Each row comes from the steps of one path. Every step used is in the known rows, and no mark comes twice. Write the path behind each row, first mark first.
Known rows:
J > M > V > S > N: [-0.980 -0.680 -1.178  1.248  0.356 -4.696 -1.871  1.435 -3.114 -4.886
  4.174 -2.430  6.637  1.989 -1.132  1.092  0.219 -2.321 -0.554  2.910
  1.457 -0.729 -1.549  5.882  3.424 -1.043  2.179]
M > V > S > P: [-1.897 -1.223  0.220 -0.633 -0.368  1.217 -1.782 -1.121 -3.855 -1.793
  3.209 -1.689  6.527 -0.052  0.906  5.117 -0.504 -0.701  4.236  0.359
  0.987  0.192 -0.694  3.142  2.480  1.987 -0.218]
M > V > S > N > Y: [ 2.419 -2.519 -0.331  0.406  0.071 -5.626 -1.111  1.261 -0.659 -1.051
  6.382 -1.720  0.440  1.396 -3.386 -1.174  0.120 -3.146  2.407  1.035
  0.677 -1.806  0.503  3.551  3.541  1.776  3.902]
K > Y > E: [-2.281 -0.971  0.425 -0.981 -0.371  1.723  0.610  0.168  0.596 -0.773
  1.545  2.325 -3.691 -1.878 -1.333  2.390 -1.041 -3.331 -1.512 -1.309
 -0.871  0.482 -0.120  2.517  2.248  0.168  1.105]
J > M > V > S > N > Y > E > B: [-1.201 -4.645 -0.694  2.231 -0.712 -5.902 -2.438  3.170 -2.284 -4.780
  5.477 -3.528  0.179  0.976 -4.469  1.554 -1.425 -3.757 -0.228  1.935
  0.105 -3.691 -1.170  7.477  3.659 -2.141  2.656]
S > K > Y > E: [ 0.475  0.366 -1.541 -0.164  0.148  4.245 -1.688  2.815  0.384 -0.537
  2.121  3.242 -5.436 -1.600 -4.240  1.150 -0.204 -3.902 -0.072 -1.993
 -0.482  2.229  0.043  2.428  0.223  1.667  3.116]
M > V > S: [-1.844 -3.952 -0.082  0.388 -0.044 -2.779 -1.720 -1.089 -1.768 -1.567
  3.926 -1.944  5.293  1.281 -1.023  6.232 -0.179 -2.826 -0.261  2.073
  1.231 -1.512 -0.239  1.794  2.699 -0.903  0.490]
M > V: [ 0.585 -1.073  0.406 -0.403 -0.079 -1.871 -2.096 -0.097 -1.600  0.219
  2.812 -2.559  1.670  0.536 -2.888  1.101 -0.566 -2.396 -0.057  0.953
 -1.741  1.282 -0.016  3.693  1.430 -0.944 -0.387]
E > Y > N > S > V > M: [ 0.523  1.293 -0.717  0.376  0.739  1.464 -1.956  1.064 -7.783  1.885
  2.221 -2.608  0.120 -0.680  0.931 -0.637 -0.535 -7.614  4.006  1.099
  0.666 -2.667 -1.600  2.526 -3.239  1.096 -1.311]
P > S > N > Y > E: [ 2.273 -0.814  1.118  0.284  0.478  0.294  2.135  2.121  3.673 -1.618
  3.309  1.169 -2.979  0.087  0.324  3.808  0.700 -2.065  3.920 -1.643
 -2.264 -2.698  0.227  2.398  0.602  4.544  3.467]
J > M > V > S > K: [-3.160 -1.552 -3.519  1.914  0.358  0.775 -5.237  2.271 -3.841 -3.294
  4.386 -2.547  4.749  2.002 -3.243  5.825  0.193 -3.409  0.407  2.148
  1.199  0.830 -1.258  4.239  2.478 -0.866  2.697]
C > S > N: [ 4.857 -1.676  1.085  0.190  0.662 -6.470  2.342  2.714  1.818 -2.637
 -0.970  4.166  2.087  0.131  0.952 -1.146  0.575 -1.453 -3.061 -0.975
  2.471  0.254  0.552  0.287  0.321 -1.909  0.676]
C > S > V > M > J: [-2.722  1.060 -1.378 -0.389  0.252 -5.232 -2.056 -2.248 -3.446  0.703
  1.589 -0.050  6.639 -0.933  3.679  2.828 -0.423 -5.300  2.777  1.375
  2.092  3.553 -2.695  1.949  0.199 -4.414 -2.275]
K > S: [-2.108  1.597 -1.014 -0.262  0.894  1.787  3.510 -1.326 -0.853 -1.403
  0.207  2.402  0.634  0.723  0.581  2.122  0.183  1.172  0.648  0.207
  1.559 -2.048 -0.322 -1.117 -1.186  0.412 -1.106]
J > M: [-3.965  0.993 -1.546  0.678 -0.113  0.837 -1.602  0.631 -1.923 -2.139
 -0.216 -1.016  1.135  0.520  0.939  0.826 -0.373 -0.086 -0.899  0.876
 -0.346  0.835 -1.117  2.271  1.687 -1.244  0.269]
J > M > V > S > C: [-8.483 -1.321 -1.293  0.472  0.386 -5.403 -2.421 -0.971 -5.129 -2.972
  2.232 -6.355  7.708  1.006  0.712  2.900 -0.017 -2.550  0.195  3.408
 -0.279  0.693 -1.978  5.074  4.049 -0.615  0.501]
C > S: [-0.043 -3.868  0.678 -0.080  0.165 -3.765  1.467  1.031  1.323 -1.411
 -1.420  3.440  2.342 -0.137  2.028  4.765 -0.242 -2.001 -3.680 -0.963
  2.072  0.004  0.825 -1.246  1.409 -3.197 -0.693]
P > S > V > M > J: [-2.212  6.070 -1.678  0.304  0.784 -1.671 -3.837 -3.984 -2.972  1.221
  3.187 -3.703  7.117 -0.596  4.821  4.849  0.872 -3.827  8.261  1.891
 -0.556  2.984 -3.736  3.413 -1.570  1.147 -1.366]
K > Y > N > S > V > M: [ 0.584  2.623 -0.311  0.137  1.381  3.210 -2.136  1.037 -6.306  2.544
  2.059 -1.693 -1.567 -1.652 -0.858  0.083 -0.244 -6.879  0.875  0.219
  0.184 -0.553  0.122  4.219  0.670  0.844  0.796]
N > Y > E: [-2.996 -4.261  0.357 -0.709 -0.649  2.653  1.260  1.144  1.349  0.353
  2.425  0.585 -6.045 -0.298 -1.741  2.626 -1.138 -2.077  1.218 -1.158
 -2.221 -1.996  0.730  0.797  2.129  0.974  1.796]
E > Y > N > S: [ 2.374 -2.137  0.304  0.354  0.855 -0.730  0.853  1.568 -4.517 -0.775
  2.313 -0.409 -2.244 -0.030  0.314 -0.512 -0.796 -4.653  0.728 -1.295
  0.690 -3.365 -0.056  0.335 -2.911  0.085 -1.476]
M > V > S > K: [ 1.160 -2.704 -2.097  1.208  0.405 -0.161 -3.926  1.794 -2.009 -1.301
  4.387 -1.316  3.231  1.507 -4.226  4.790  0.618 -3.369  1.333  1.307
  1.695 -0.022  0.007  1.842  0.704  0.823  2.506]
N > S > V > M > J: [-2.436  3.830 -2.319 -1.282  0.799 -0.125 -3.886 -3.926 -6.089  1.039
  0.632 -1.353  4.930 -0.792  2.408 -0.628 -0.059 -3.906  5.357  1.646
  1.375  0.743 -1.901  1.896 -2.525 -0.825 -2.155]
K > Y > N > S > V: [ 3.731  1.212  0.720 -0.346  1.552  2.528 -0.499 -0.194 -5.885  2.797
  3.857 -1.623 -1.974 -1.497 -2.179 -1.743  0.282 -5.612 -2.819 -1.736
 -1.483  0.080  1.244  3.600 -0.218  1.870  2.480]
N > Y > E > B: [-0.190 -3.958  0.418  0.811 -1.053 -0.946 -0.440  1.995  0.814  0.086
  1.034 -1.380 -6.495 -1.016 -3.248  0.304 -1.562 -1.247  0.399 -0.930
 -1.191 -3.038  0.469  1.742  0.207 -1.017  0.521]

Which path is each row?
[ 4.233 -2.475  0.527  0.189  0.245 -6.737  1.535  3.422  2.547 -0.725
  1.187  3.537 -2.746  0.061 -0.302 -2.647  0.113 -2.365 -1.010 -1.954
  1.509 -0.100  1.512  0.356  2.065 -0.349  2.428]
C > S > N > Y
[-3.403 -0.288 -0.973  0.376 -0.159 -1.103 -3.563  0.411 -3.388 -1.894
  2.690 -3.800  3.215  1.061 -1.934  1.997 -0.856 -2.397 -0.974  1.861
 -2.101  1.964 -1.232  6.346  3.151 -1.961  0.014]
J > M > V
[-2.518 -0.117 -0.245 -0.250 -0.255  2.826  0.412 -0.864 -2.059 -2.081
  0.683  0.808  4.472 -0.602  3.791  4.145  0.052  1.620  4.138 -0.661
  2.692 -0.948 -0.669 -0.413  1.223  2.485  0.193]
V > S > P
[ 5.304  3.373  0.894  0.814  1.147 -2.337  0.899  1.040  2.375 -1.979
  0.586  0.690  2.937  0.426  2.247  1.172  1.813  0.194  2.710 -0.406
  0.001 -0.429 -0.488  1.619 -1.707  3.765  1.704]
P > S > N
[-4.955 -1.221 -0.400  0.205  0.573 -4.229  1.254 -1.409 -1.725 -1.173
 -0.452 -2.734  4.453  0.026  2.693  0.726  0.924 -0.146  1.333  1.690
  1.868 -1.193 -0.800 -1.126  0.834  1.273  0.632]
V > S > C
[-0.572 -0.728  0.498 -0.181  1.346 -3.933  1.378  0.747 -6.214 -0.184
  0.707 -3.960 -1.191 -0.757  1.351 -4.690 -0.108 -4.382  2.215 -0.703
 -0.688 -1.909 -0.572  1.037 -3.496  1.311 -1.591]
E > Y > N > S > C
[-4.897  3.071 -0.745 -0.741  1.416 -1.589  4.200 -2.208 -2.310 -0.842
 -1.195 -1.125  1.829  0.042  1.400 -2.118  0.826  1.477  1.974  0.839
  0.523 -0.564 -0.829 -0.526 -1.563  2.061 -1.322]
K > S > C
[ 3.091  2.820 -2.803 -0.480  1.026  2.933 -3.957  1.707 -1.583 -0.107
 -0.505  4.209 -3.994 -1.393 -3.095 -1.806  0.597 -3.103 -0.635 -2.449
  2.120  1.351  1.933  0.515 -1.618  3.465  2.826]
N > S > K > Y
[ 5.208 -1.843 -0.811  1.395  2.045  5.133 -0.085  4.475 -3.206 -0.345
  1.774 -0.270 -2.665  0.819 -3.519  0.907  0.550 -2.345 -0.168 -1.898
  0.055 -2.120  1.646  0.115 -3.146  0.491  1.155]
Y > N > S > K
[ 4.919 -2.160 -0.267  1.834  1.451 -2.074  0.285  5.763 -0.582 -0.040
  3.745  2.293 -4.219 -0.911 -3.191  2.430 -0.121 -5.871 -3.480 -3.275
  0.943  3.180  0.919  2.247  1.637 -2.281  2.321]
C > S > K > Y > N
[-2.428  2.740  0.553  0.174  1.117 -3.259  0.373 -1.458  0.369 -0.138
 -1.316 -3.423  3.885 -0.563  3.991  2.708  1.675 -0.189  3.749  0.103
 -1.618  0.856 -0.829  0.755 -1.113  3.845  0.184]
P > S > C
[-3.944  3.164 -2.162  0.239 -0.023 -2.985 -2.236 -1.547 -2.090 -0.721
  1.249 -1.794  2.406 -0.458  2.347  0.098 -1.022 -1.377  6.488  1.864
  1.450  2.438 -3.164  1.779 -0.143 -3.179 -3.468]
V > M > J
[ 2.329 -0.642  0.690  0.077  1.431  1.174  0.789  1.581 -3.115 -0.030
  2.453  0.450 -3.985 -1.094 -1.453  0.543 -0.638 -3.986 -2.383 -2.282
  0.151 -1.214  1.526  2.175  0.834 -0.113  0.698]
K > Y > N > S
[ 3.116  0.233 -2.322 -0.147  1.111  4.492 -2.571  1.914 -1.361 -0.696
 -1.685  2.924 -1.060  0.272 -2.209  0.167  1.042 -1.116  0.374 -1.386
  1.747 -1.221  1.805 -1.342 -3.557  2.017  1.603]
N > S > K
[-4.569 -2.298  0.033 -0.089  0.430 -6.151 -0.815 -1.744 -3.332 -0.972
  2.280 -5.351  6.658  0.554 -0.207  2.010  0.337 -2.467  1.398  2.559
  0.156 -0.264 -0.841  2.610  2.095  0.509  0.215]
M > V > S > C
[-4.019 -5.144 -0.844  0.641 -0.289 -2.062 -0.582  2.620 -1.813 -4.453
  6.833 -1.906  1.096  1.618 -2.876  3.708 -0.959 -4.409  0.792  1.674
 -0.758 -2.935 -0.837  6.540  5.669 -0.242  3.908]
J > M > V > S > N > Y > E
[-2.499  4.678 -2.040 -0.457  0.163 -1.576 -3.458 -3.139 -4.747  1.863
  2.732 -3.451  4.242 -0.855  1.512 -2.139 -0.176 -3.253  6.311  2.334
 -0.184  3.584 -3.449  3.123 -1.065 -1.136 -1.712]
S > V > M > J
[ 3.734 -0.429  0.344 -0.238  0.883  0.882 -0.414 -0.196 -7.258  2.086
  3.642 -2.342 -0.485 -0.413 -0.312 -2.624  0.141 -6.294  0.378 -0.815
 -0.958 -2.170 -0.367  1.638 -3.903  1.958  0.201]
E > Y > N > S > V
[-4.603  6.428 -3.098 -0.650  1.006  0.229 -0.316 -4.651 -5.638  0.481
  3.045 -1.585  4.924 -0.107  2.089  0.283  0.041 -2.105  6.876  2.439
  1.551  1.464 -3.699  1.886 -2.325 -0.530 -2.719]
K > S > V > M > J
[-1.605  2.232 -1.280 -0.904  0.595  3.680 -3.361 -1.064 -4.442  1.751
 -2.188 -0.009  3.000 -0.638  1.240  1.247  0.363 -3.604  2.160  1.697
  1.542 -2.196  0.185  0.760 -1.715  1.585 -0.238]
N > S > V > M
[ 5.197 -0.989 -1.741  1.087  1.332  2.251 -1.345  4.114 -4.829 -0.443
  2.783  0.260 -4.029  0.196 -2.549 -1.669  0.090 -5.119  2.010 -1.999
  0.899 -1.705  0.102  0.191 -5.107  1.646  0.589]
E > Y > N > S > K
[ 3.112  2.424 -1.758  1.433  1.112  2.772 -2.562  1.886  1.812 -0.490
  0.959  0.687  0.984  0.413  0.255  5.779  1.875 -0.834  3.763 -1.208
 -0.239  1.001 -0.117 -0.056 -2.710  4.055  2.269]
P > S > K
[-0.245 -0.562 -0.189 -0.799  0.766  2.041  5.599  1.443  1.120 -2.158
  3.263  3.424 -5.076  0.682 -2.231 -1.047 -0.127 -0.407  2.218 -0.936
 -0.124 -4.232  0.354  0.782 -0.180  2.597  2.028]
K > S > N > Y > E
[ 2.609 -0.530 -0.142  0.981  0.549 -3.407  1.741  0.766  0.418 -2.997
  1.505  1.480  3.414  0.988  0.648 -0.712  1.124  0.085  0.402  1.087
  3.415 -2.531 -0.399 -0.401  0.408  1.214  2.332]
V > S > N
[ 3.877 -1.376  1.172  0.036  1.689  3.769  0.922  0.076 -5.683  2.293
  2.617 -2.970  0.817  0.232 -1.210 -0.215  0.575 -3.650 -1.732 -0.527
 -1.859 -2.477  1.134  1.721 -2.121  0.879  1.015]
Y > N > S > V
[-1.713 -1.463 -1.658  1.195 -0.064 -4.960 -2.605  1.831 -2.458 -3.190
  6.359 -2.936  1.864  2.037 -2.466 -0.510 -0.256 -3.008  1.480  1.874
  0.416 -0.966 -0.652  5.830  5.406  0.397  4.032]
J > M > V > S > N > Y
[ 2.388 -3.135  1.145  0.622  1.597  2.456  2.290  2.002 -2.938 -0.538
  1.243 -0.977 -1.081  0.568 -0.479  2.185 -0.274 -2.039 -1.423 -1.213
 -0.163 -3.628  1.394  0.143 -1.192 -1.066 -0.622]
Y > N > S
[ 3.803 -0.366 -1.709  0.432  0.381  2.060 -3.491  2.902 -1.404 -1.835
 -1.346  3.344 -5.231 -2.401 -5.115  0.336 -0.505 -3.593 -2.161 -2.431
  1.791 -1.511  1.347  2.032 -3.262  0.571  1.599]
N > S > K > Y > E > B
[ 2.838  3.702 -0.480 -0.019  1.448 -0.771  4.535  0.315 -0.156 -2.625
  0.889  3.083  0.678  0.976 -0.510 -3.537  1.026  1.566  0.845  0.212
  2.023 -2.155 -0.503  0.061 -2.285  1.688  0.317]
K > S > N
[ 4.589  2.514  0.219  0.796  0.757 -2.660  0.103  1.598  3.211 -0.308
  2.692  0.237 -1.931  0.376  1.034 -0.393  1.438 -0.736  4.691 -1.372
 -1.102 -0.705  0.446  1.809  0.153  5.415  3.614]
P > S > N > Y
